Each row was made from one walk, in order. Every step used is in the known rows, and no mark comes twice. Write each row's walk.
Known rows:
renavi, nazu, vize: [ 10  -4   5   6 -12 -24  -1   2  -2   4  -7   0   8   5   5  -1   2   3
  -7  -8  -4  31   0  -7  -4 -19  15 -10   6   3  -6   7 -12 -13  -1   6
   1  14  -9  -7 -12  13   2   1  -1]
nazu, renavi, tavi: [ -3  14   6  -7 -11   3 -11  -1   1   5 -10  11 -19 -20  12   4   7   8
  25  -3  -3  -1  10  -2 -13  19 -14  -5   1   1   3 -14  15  -7  12 -13
  12 -17  -2   3   6  -8  -2  -4   6]
tovo, goget, renavi, tavi: [  5  10   3 -22  -7   4  -1  -9 -12   8   6  25 -14 -15   9   5   0   8
   9   7  -4 -21  23 -11 -17  23  -6 -11  -4   7   3 -13   6  -9   9  -2
  21  -7  -6  22   3  -6  -4   1   1]
vize, goget, renavi, nazu: [  1   1  -1  -8   3 -16   3  -8  -1   0   1  -6  -5  -2  -5  -7   6 -10
   1  -3   2   4   8   1  -7   4  10  -9   7   2   1  10  -5  -2  -1   7
  11  29  -2  16  -8  10  -3  -8   0]
nazu, renavi, tavi, tovo, goget: [  6  10   8 -26   3  -8   3  -1 -18  -5 -13  42  -6 -15   5  -9  -5   0
   6 -19 -12 -12   6 -16 -10  23  -8  -8 -14   4  -2 -20  16 -15   7   3
  -5   1   3  12  14  -2  -3  -8   3]
tovo, tavi, renavi: [  8 -10 -10  13   1  -5   0  15 -12  -3  14  -6 -10   4  -7  12   7   3
 -20   4  -5  -9  11 -26 -16   5   5 -10   3 -12   2   5 -14   6   7   8
  10   3 -11   3  -2   3   3 -10 -10]
tavi, renavi, nazu, tovo, goget, vize: [ 11   4   3 -17   0  -7  21   9  -1   4  -3   9   5  16  11  -8  -8  -4
 -15 -11 -20  -8  -7 -37  -1   1   7  12  -6  -2  -7 -14   6  -4  -5  -8
  -7  16   8  18  12   1  16   3 -14]
tovo, tavi: [  9  -5 -12   7   3  -7   0   3  -1   3   9  -6   2  13   5   1  11  11
  -9   5   6 -11   0 -13 -12   2   6 -14   4  -4   4  11   4  10   8  -3
   8  10  -5   3   4  -8   0  -4  -1]
goget, renavi: [  3   2  -5 -12   7   3  -1 -14  -2   8  14   5 -10   3   5   4   1  -1
   0  11   6 -14  17   6  -4  13   5 -11   0   8   0   4  -4   0   2   6
  16   5  -5  18  -5   2  -3   2   4]
vize, tavi, tovo, goget, renavi, nazu: [ 10  -3   6  -7   8 -21  12 -10  -9  -9   0   2  -4   1   1 -15   5  -7
  -8  -7   8   6   7  -6  -7   3   8 -13   4  -1   0   3   1  -2  -3  12
  11  28   1  20   1  13  -2  -3   0]
renavi, nazu: [  1  -3   6  10  -2 -17   5   0   2  -6  -7 -17   6   2  -5 -10   5  -7
  -2  -8   2  19  -8  -3  -1 -12   6  -2  13  -8   3   7  -4  -3  -5   1
  -3  22   1  -4  -4   9   0  -4  -3]
tavi, renavi, nazu, tovo: [ -2  -1  10   5 -18  -9   4   4   2   9   7 -19  -2   5  -8   2 -10  -4
 -12   6 -11  11  -9 -14   7  -5   4  16   3  -9   3   6 -11   5 -15  -3
  13  19  -3  -3  -4   5  15   0 -11]
tovo, goget: [  5   3  10 -15   4  -6  10   2 -10  -1  -1  28   4   4  -1 -11 -10  -5
  -7 -15 -12  -5   7 -16   0   4   4   7  -2   3  -5 -12   4 -10  -6  -5
 -16  12   5   8   7   2  -1  -9  -5]
tovo, goget, renavi, nazu, givu: [  4  -6  -6   1  10  -5  12 -10  -3  -8  -4 -11   7   0  -8  -6   8  -6
  -3   8   5 -13   9   1  -8   8   5  -4  12  -3   2   8  -1   2   3   3
  -7  31   8   9   2   6 -10 -10  -5]
vize, tavi, tovo, goget, renavi: [ 12   2  -1 -25  14  -5   9 -14 -17  -2  10  28 -12  -1   9  -5  -2  -2
  -6   0   6 -21  20  -5  -8  23   4 -16 -13  10  -4  -5   6  -3   3  15
  16   9   0  31   6   5  -4  -1   5]
goget, renavi, nazu, tovo, tavi: [  7  -3  -6   4  -6 -13   4  -4   4  13  16 -17   2  17   5  -1   4  10
 -14  12   3  -8  -4 -15  -5   1  10  -6   5  -5   5  17   0  13  -2  -6
  21  25  -8   6   1  -7   9  -1  -5]
goget, vize, tavi, tovo: [ 16  -3  -9 -11  12  -5  13  -2 -13 -20 -11   5  -9  -9  17  -5  11   6
  -5  -3  13 -10  -6  -7 -10  14  -7 -20 -25   1  -5  -5  19   9  15  24
  21  -8   5  22  18   0   2  15   7]
tovo, tavi, renavi, nazu: [  6 -11  -1  20  -2 -20   5  11  -6  -8   3 -21  -2   4 -10  -2  11  -4
 -17  -5  -2  13  -1 -21 -13 -10  10  -8  15 -16   5  10 -14   2   0   7
   5  24  -6  -1  -6  11   3 -11 -10]
tavi, tovo, goget, vize, nazu: [  9   9  -2 -14   4   1   5   2  -5   0  -4  25  19  -3   7   2 -12  -7
  -3 -10  -7 -10 -15 -16  -3  -6  10   8   4  -3  11 -18   0 -16   7 -11
 -25   7 -10   9   8   3  -3   6  -9]
tavi, renavi: [  2  -7  -2   8  -3   0   0  13 -11  -4   7  -1 -12  -3 -10  11   1  -4
 -14   1  -9  -1  11 -17  -8   4   1   0   1  -9   1  -3 -16   0   1  10
   5  -4  -7   1  -6   8   3  -7  -9]
tavi, renavi, nazu, givu: [  3 -13  -8  15   4  -3   9   3  -4 -14  -7 -24   4  -5 -15   1  12  -5
  -6   8   1  -6   4  -5 -10   1   1  -1  13 -12   4   9  -9   6   4   7
  -7  23   5  -3  -1   8  -7 -10  -9]
tovo, tavi, renavi, nazu, vize, goget: [  7  -1  -9 -10  -5 -20  -2  10 -10   2  -4  11  -4  -3  -5   4   4  -1
  -4  -9 -13   6  12 -15 -16   4  15 -13  -6   6  -6   9 -10  -3  10  13
  12  21  -9  12  -8   9  -1 -13  -5]
tavi, tovo, goget: [  8   3   5 -22   9  -9   7  -1 -19  -7  -9  36   4  -5  -1 -11  -9  -4
  -6 -17 -11 -11   2 -15  -4  14  -1  -5 -14   4  -4 -14   9 -11   1   9
 -10   9   3  12  11   2  -3  -7  -1]
tovo, tavi, renavi, nazu, givu: [  5 -14 -12  17   6  -6   9   3  -5 -14  -4 -27   6  -2 -14   2  15  -1
 -10   9   3  -9   4  -9 -14   2   4  -6  14 -14   5  13  -8   9   7   6
  -5  27   4   0   1   5  -7 -11 -10]
renavi, tavi, tovo, goget, vize, nazu: [ 11  12  -2 -16  -1   3   3   2  -7   2  -6  28  16 -10   8   5  -9  -2
   2  -8 -10 -13 -12 -18  -8  -2   7   7   2  -3  13 -21   2 -17  11 -12
 -19   2 -11  10   9   0  -4   8  -9]

Which walk is each row?
[  4   2  16 -11  -9 -13  13   4  -8   5   4  15   3   8  -7  -9 -17  -8
 -16 -11 -20   2   1 -26   5   1   7  19   0  -4  -2  -8  -3  -6 -17  -7
  -6  25   3   6   4   6  10 -10 -13] -> tavi, renavi, nazu, tovo, goget
[ 18  -3   1  -6   9  -5  27   3  -6 -16   0   6  -9   9  24 -12   7   4
 -11  -6   9  -6   3 -20  -4   2   2  -1 -12  -1 -10 -10  19   9   2   5
  12  -1  12  29  20   2   7  11  -3] -> tovo, goget, vize, tavi
[  2   7  14 -19  -7  -4  10   0  -6  10   5  24   4   8   0  -9 -21  -3
 -11  -7 -17  -8   1 -18   9   6   4  19  -6   4  -3 -10   4  -6 -15 -11
  -7  15   5   7   8  -2   9  -5  -8] -> nazu, tovo, goget
[ 15  -9  -2   4   4  -2  18  16 -15 -15   8   3 -19   3   6   3   5  -1
 -21  -3  -4  -5  13 -31 -12   6   2  -1  -8  -9  -6 -10  -3   6   3  14
  14  -4   1  21   8  10   8   0 -10] -> tovo, goget, vize, tavi, renavi
[  8   6   6 -26   2  -7   4  -1 -21  -5 -11  40  -2 -14   2  -7  -7   1
   0 -15 -12 -15   6 -19 -11  19  -7  -8 -14   4  -2 -18  13 -13   7   7
  -2   1   1  14  13  -2  -4  -4   0] -> renavi, tavi, tovo, goget
[  9 -11  -1  14   0  -1   9  13 -14 -15  10  -6 -23  -4  -2   8   6   1
 -17   3   3   2  15 -17  -9   4   1  -2  -5 -12  -1  -1  -9   9   1  18
  20  -8  -3  11   1  11   4  -3  -7] -> vize, tavi, renavi
[  2   9  -2 -17  -1  -3 -10  -4 -12  -6 -18  17 -13 -27   8   2   7   7
  19  -5   1  -9   0  -2 -15  27 -17 -20 -17   2   3 -12  18  -6  20   9
  15 -16  -4   5  10  -6  -5   2  11] -> nazu, renavi, tavi, tovo
[ 14   5  -4 -26  13  -5  18   4  -7  -4 -12  23   7   6  16 -10  -3  -2
  -7 -16 -12 -18  -6 -29  -8  10   0  -4 -17   6  -9 -19  17  -6   8   3
 -10   5   9  22  17  -2   7   7  -4] -> tavi, tovo, goget, vize
[ 14 -12  -1  13  -5  -7   7  13 -17 -11   9   0 -20  -2   3  11   5   4
 -19   3   1  10  18 -21 -11  -2   6  -7  -6  -7  -5   0 -14   3   3  21
  23  -7  -8   9  -3  14   6   0  -6] -> nazu, vize, tavi, renavi
[  6  -8  -7  10  -8  -4   1  14  -9   5  18  -9 -10   7  -6  13   1   5
 -22  10  -9 -11   7 -28 -11   6   5  -1  -1 -12   3   6 -14   9   1   5
  16   6 -10   2  -2   0   9  -7 -12] -> nazu, tovo, tavi, renavi
[  4   7   5 -26   1   0   6 -14  -6  15  18  22  -7  10   4  -2 -13  -3
  -7   6  -5 -19  18  -7   2  17   7   2  -4  10  -3  -3  -1  -4  -8  -3
  12  15  -1  24   0   1   3  -2  -2] -> nazu, tovo, goget, renavi
[  2  -8   4  16  -4 -16   4   9  -5  -8  -1 -18  -3  -2 -13  -2   6  -9
 -12  -7  -5  19  -1 -15  -6 -11   7  -1  13 -14   4   4 -15  -2  -5   9
   1  20  -4  -3  -8  15   3  -9 -10] -> tavi, renavi, nazu
[  8   6 -10 -29  -2  -5  -9  -8 -19  -1 -10  26 -13 -27   6  10   5   9
  11   3  -1 -18  13  -3 -22  30  -8 -30 -22  12   0  -7   9  -7  24  23
  30 -10 -12  22   3  -3  -6   7  10] -> nazu, vize, goget, renavi, tavi, tovo
[  8   5  -1 -28  13  -4   4 -14 -15   3   8  30  -7  -1   4  -3  -6  -4
  -4  -1   0 -22  18  -5  -7  23   4 -14 -11  11  -3  -5   3  -7   3  11
   8  11  -2  26   2   4  -5  -4   4] -> tavi, tovo, goget, renavi
[ -3   2  10   1 -18 -10   5  -3   8  11   3 -18   4   7  -2  -4 -10  -3
  -6   5  -6  12 -14  -6  11  -7   4  16   3  -5   2   7  -3   5 -16  -9
  11  20   0  -4  -2   1  13   3  -7] -> renavi, nazu, tovo
[  0   6 -11 -27   9   2  -2 -11  -5   9  11  15 -14  -3   0   5   0  -4
   6   7   2 -22  23   6  -9  24   6 -12  -8  14  -3   5  -2   1   7   9
  20  11  -5  29  -5   2  -6  -6   4] -> vize, goget, renavi
[ 15   2  -1 -26  10  -9   8 -14 -18   0   8  32 -11   1  12  -2  -3   1
  -8  -1   4 -15  23  -7  -8  20   8 -20 -14  12  -6  -3   3  -7   4  18
  17   8  -4  30   2   7  -4   1   5] -> nazu, vize, tavi, tovo, goget, renavi
[  5   3  -5 -17  -2  -1  -7  -3 -15  -8 -14  15  -8 -27   4   5   5   9
  10   1   0 -14  -1  -5 -17  22 -15 -22 -19   1   4 -10  13  -4  19  16
  19 -14  -6   9   7  -6  -4   8   7] -> renavi, tavi, tovo
[ 10   6   4 -19   1  -7  21   5   2   6  -4   9  10  17  14 -11  -8  -4
 -10 -11 -17  -7 -11 -31   1   0   5  12  -5   2  -9 -14  12  -3  -5 -12
  -9  17  10  18  14  -2  15   6 -10] -> renavi, nazu, tovo, goget, vize
[  6  -6  -7  12  -8  -2  -2  12  -8   6  20  -6  -5   5  -9  16  -2   3
 -21  10  -8 -10   4 -27 -10   2   9   3   5 -15   9   4 -18   5   1   1
  10   8 -15   0  -4   1   7  -6 -14] -> vize, nazu, tovo, tavi, renavi
[  5   5 -10 -27   4  -4  -4 -10  -7  12   9  20 -12  -2   5   8   0  -1
   4   7  -2 -13  25   4 -11  19  11 -17  -9  18  -7   6  -7  -4   9  12
  22   9  -9  27  -9   5  -5  -4   5] -> nazu, vize, goget, renavi
[  3   5  17 -14  -8 -13  13  -1  -4   7   2  16   6   9  -3 -13 -18  -6
 -12 -11 -16   2  -3 -20   9  -1   6  19   0  -1  -3  -6   2  -7 -17 -11
  -7  26   6   6   5   3   8  -7 -10] -> renavi, nazu, tovo, goget
[  4  13  -4 -18   0  -1  -8  -3  -9  -4 -19  20  -8 -26  12   5   5   6
  19  -6  -1 -12  -6  -6 -16  22 -12 -18 -14   1   6 -17  17 -10  23   4
   8 -14  -7   9  13  -6  -4   6   8] -> goget, vize, nazu, renavi, tavi, tovo
[  1  19   8 -13 -10   4  -6   0  -1   7 -10  24  -9 -19  16   4   0   5
  24  -8  -8  -5   4 -13 -13  15  -8   3   4  -1   9 -24  14 -16  13 -22
  -4 -12  -7   6  10  -6  -2  -2   0] -> tovo, goget, vize, nazu, renavi, tavi
[ 17  -5  -5  -7   5 -18   6  -8 -17 -15  -8   7 -10 -10  14  -2  10   6
  -6  -2  15   5   4  -1 -11   9   1 -29 -19   4  -4   3   7   2  12  32
  28   1  -5  18   4   9  -3  10  10] -> goget, renavi, nazu, vize, tavi, tovo
[ 16  -4  -4   1   7  -1  23   2  -1 -15   0  -8 -12   7  24  -6  12   6
  -7   1  14  -3   0 -12  -5   0  -1  -5 -11  -1  -7  -4  17  15   5   7
  20  -7   9  25  17   1   8  15   0] -> goget, vize, tavi
[  7   5  -7 -22   1   0  -7 -10 -16  -3  -7  18 -12 -26   6   7   6   9
  10   5   4 -21   8  -1 -18  28 -13 -28 -19   6   4  -8  11  -4  20  19
  27 -12  -8  18   5  -5  -6   8  10] -> goget, renavi, tavi, tovo
[ 11   5  -1 -20   9  -3  19   6  -2   1  -6  18   8  14  16 -10  -3  -3
  -7 -14 -13 -13  -4 -29  -5   3   4   4  -7   4 -10 -17  14  -6   3  -7
 -14   6  10  20  15  -2   9   5  -7] -> tovo, goget, vize
[ 13   7  -4 -28   8  -3  16   4  -9  -3 -14  26   3  -1  18  -8  -1   2
  -2 -15 -13 -20  -4 -30 -12  14  -4  -6 -17   5  -8 -22  19  -8  12   1
  -4  -1   7  24  19  -5   7   8  -3] -> renavi, tavi, tovo, goget, vize
[ 10   7   2 -23   2  -1  19   4   1   8  -2  15   8  16  17  -8 -10  -1
 -10  -9 -17 -14  -8 -30   1   5   3  12 -10   5 -10 -15  13  -3  -3 -12
  -7   9  10  19  15  -4  15   8 -10] -> nazu, tovo, goget, vize
[ 13   1   6 -19  10 -11  14  -1 -21 -15  -7  34  -4  -5   5 -14  -4  -1
  -9 -16  -2  -9   5 -16  -5  14  -1  -7 -18   3  -4 -13  14  -4   2  14
   0   7   6  20  16   3  -2  -3   1] -> vize, tavi, tovo, goget
[  7  -1   5 -10   7 -20   8 -10  -8  -3  -2   4   1   1  -2 -13   2 -10
  -6  -9   2   5   5  -7  -6   3   9 -12   5   0   1   2  -2  -8  -3   9
   3  30  -1  14  -3  12  -3  -6   0] -> tavi, tovo, goget, renavi, nazu
[ 20  -7   6   3  -2 -20  16  -4 -11 -11   3   4 -11   6  18  -7   8   5
 -13  -4  13  20  15  -9  -5  -8  12 -13  -3   3  -8   4   0   1  -2  16
  23   9  -2  19   1  14   2   5   1] -> tovo, goget, renavi, nazu, vize, tavi
[  6   4   2 -22  10  -2   5 -12  -9   8  14  26  -7   6   3  -3  -7  -4
  -4   1  -1 -18  22  -5  -4  16   7  -6  -1  10  -3  -4  -1  -7  -3   3
   5  13  -2  24  -1   4  -3  -5   1] -> tovo, goget, renavi
[ 16   0   6 -20   7 -15  13   0 -22 -12  -8  37  -3  -4   9 -12  -5   1
 -10 -16  -4  -3   7 -17  -6  10   2  -9 -19   5  -7 -12  11  -8   3  17
   2   6   3  18  12   6  -1  -2   1] -> nazu, vize, tavi, tovo, goget
[  3   4  -8 -21  -5 -10  -5   5  -7   5  -6  22  -4  -6   0   5  -2   0
   5  -6 -13   1  13  -3  -9   9   9  -8 -13  15  -9   3  -5  -6  10   9
   9   7  -6  13  -5   4  -3  -7   1] -> nazu, vize, goget
[  6 -14  -8  18   6  -4  13   2  -6 -20  -5 -26   0  -6 -11   0  14  -3
  -9   9   7  -3   6  -6 -10   1   2  -2  11 -14   3  10  -5  11   4  10
   1  22   7   3   3   9  -7  -8  -9] -> vize, tavi, renavi, nazu, givu
[  2  10  -6 -25  -7   7  -7  -8  -8   8   4  17 -20 -22   6  11   5   8
  17  12  -2 -23  24  -3 -20  29  -8 -15  -7  10   4  -7   6  -2  17   2
  32  -8  -9  26  -1  -7  -6   2   3] -> vize, goget, renavi, tavi
[  4  -2   7   4 -15  -9  14   4   3   4   7 -23  -5   9   2   0  -6  -1
 -15   6  -7   9 -10 -20   5  -5   5  14  -2 -10   0   3  -4   9 -13  -2
  20  16   0   6   3   5  19   7 -12] -> goget, vize, tavi, renavi, nazu, tovo
[  5  11   6 -25 -12   5  -1 -10  -9  13   8  22 -14 -13   8   7  -5  10
   8  11  -7 -21  20 -12 -13  24  -8  -5  -5   8   4 -12   5  -8   6  -5
  25  -5  -7  22   3  -7   0   4  -1] -> nazu, tovo, goget, renavi, tavi
[  4  13   5 -23 -13   7  -4 -10 -10  15  10  26  -9 -16   7  10  -8   7
   9  11  -7 -20  17 -11 -12  20  -4  -1   0   5  10 -14   2 -11   6  -9
  19  -4 -12  20   1  -6  -2   5  -3] -> vize, nazu, tovo, goget, renavi, tavi
[ -3  17   7  -5 -14   6 -14  -2   1   7  -8  15 -11 -24  10   8   2   6
  26  -2  -3  -1   5   0 -12  13  -9   0   9  -3  12 -17   9 -13  13 -19
   3 -16 -10  -1   4  -6  -6  -3   4] -> vize, nazu, renavi, tavi
[ 14  -2   5  -5  -8 -24   2  -5  -7   7   0  13   5   7   7  -2  -2   0
  -9  -8  -5  23  11 -10  -6 -11  19 -14   5   8  -6   5 -13 -16  -1   8
   5  19 -10   6 -11  15   0  -1  -1] -> tovo, goget, renavi, nazu, vize
[ -1   3   8  -5 -14  -8   4 -10   7  15  11 -17   0   8   0  -1 -10  -2
  -6  11  -3   5  -6  -3   9  -1   6  11   2   0   3   9  -5   5 -15  -6
  19  22  -2   5  -5   2  12   4  -5] -> goget, renavi, nazu, tovo
[  4   0  -6 -14  -7 -18  -2   9 -10   0  -7  13  -6  -7  -6   4   1  -5
  -1 -10 -15  10  12 -10 -12   3  12  -8  -7   8  -8   5 -12  -7   8  14
   9  17  -8  11 -10  11  -1 -11  -4] -> tavi, renavi, nazu, vize, goget
[  3   8  -2 -14  -9   8  -6  -9  -6   9   6  10 -16 -17   9  11   4  11
  13  14   1 -18  20  -4 -17  21  -9 -15  -2   6   5  -8   4  -4  13   0
  29 -13  -9  19  -1  -7  -4   7   3] -> goget, renavi, tavi
[ 16  -2   8 -16   6 -20  14  -1 -21 -14 -10  31  -1  -4   7 -15  -4  -1
 -12 -19  -3   4   4 -18  -6   6   4 -10 -14   3  -6  -9   9  -8   1  16
   1  13   2  17  11   8  -1  -3   1] -> renavi, nazu, vize, tavi, tovo, goget
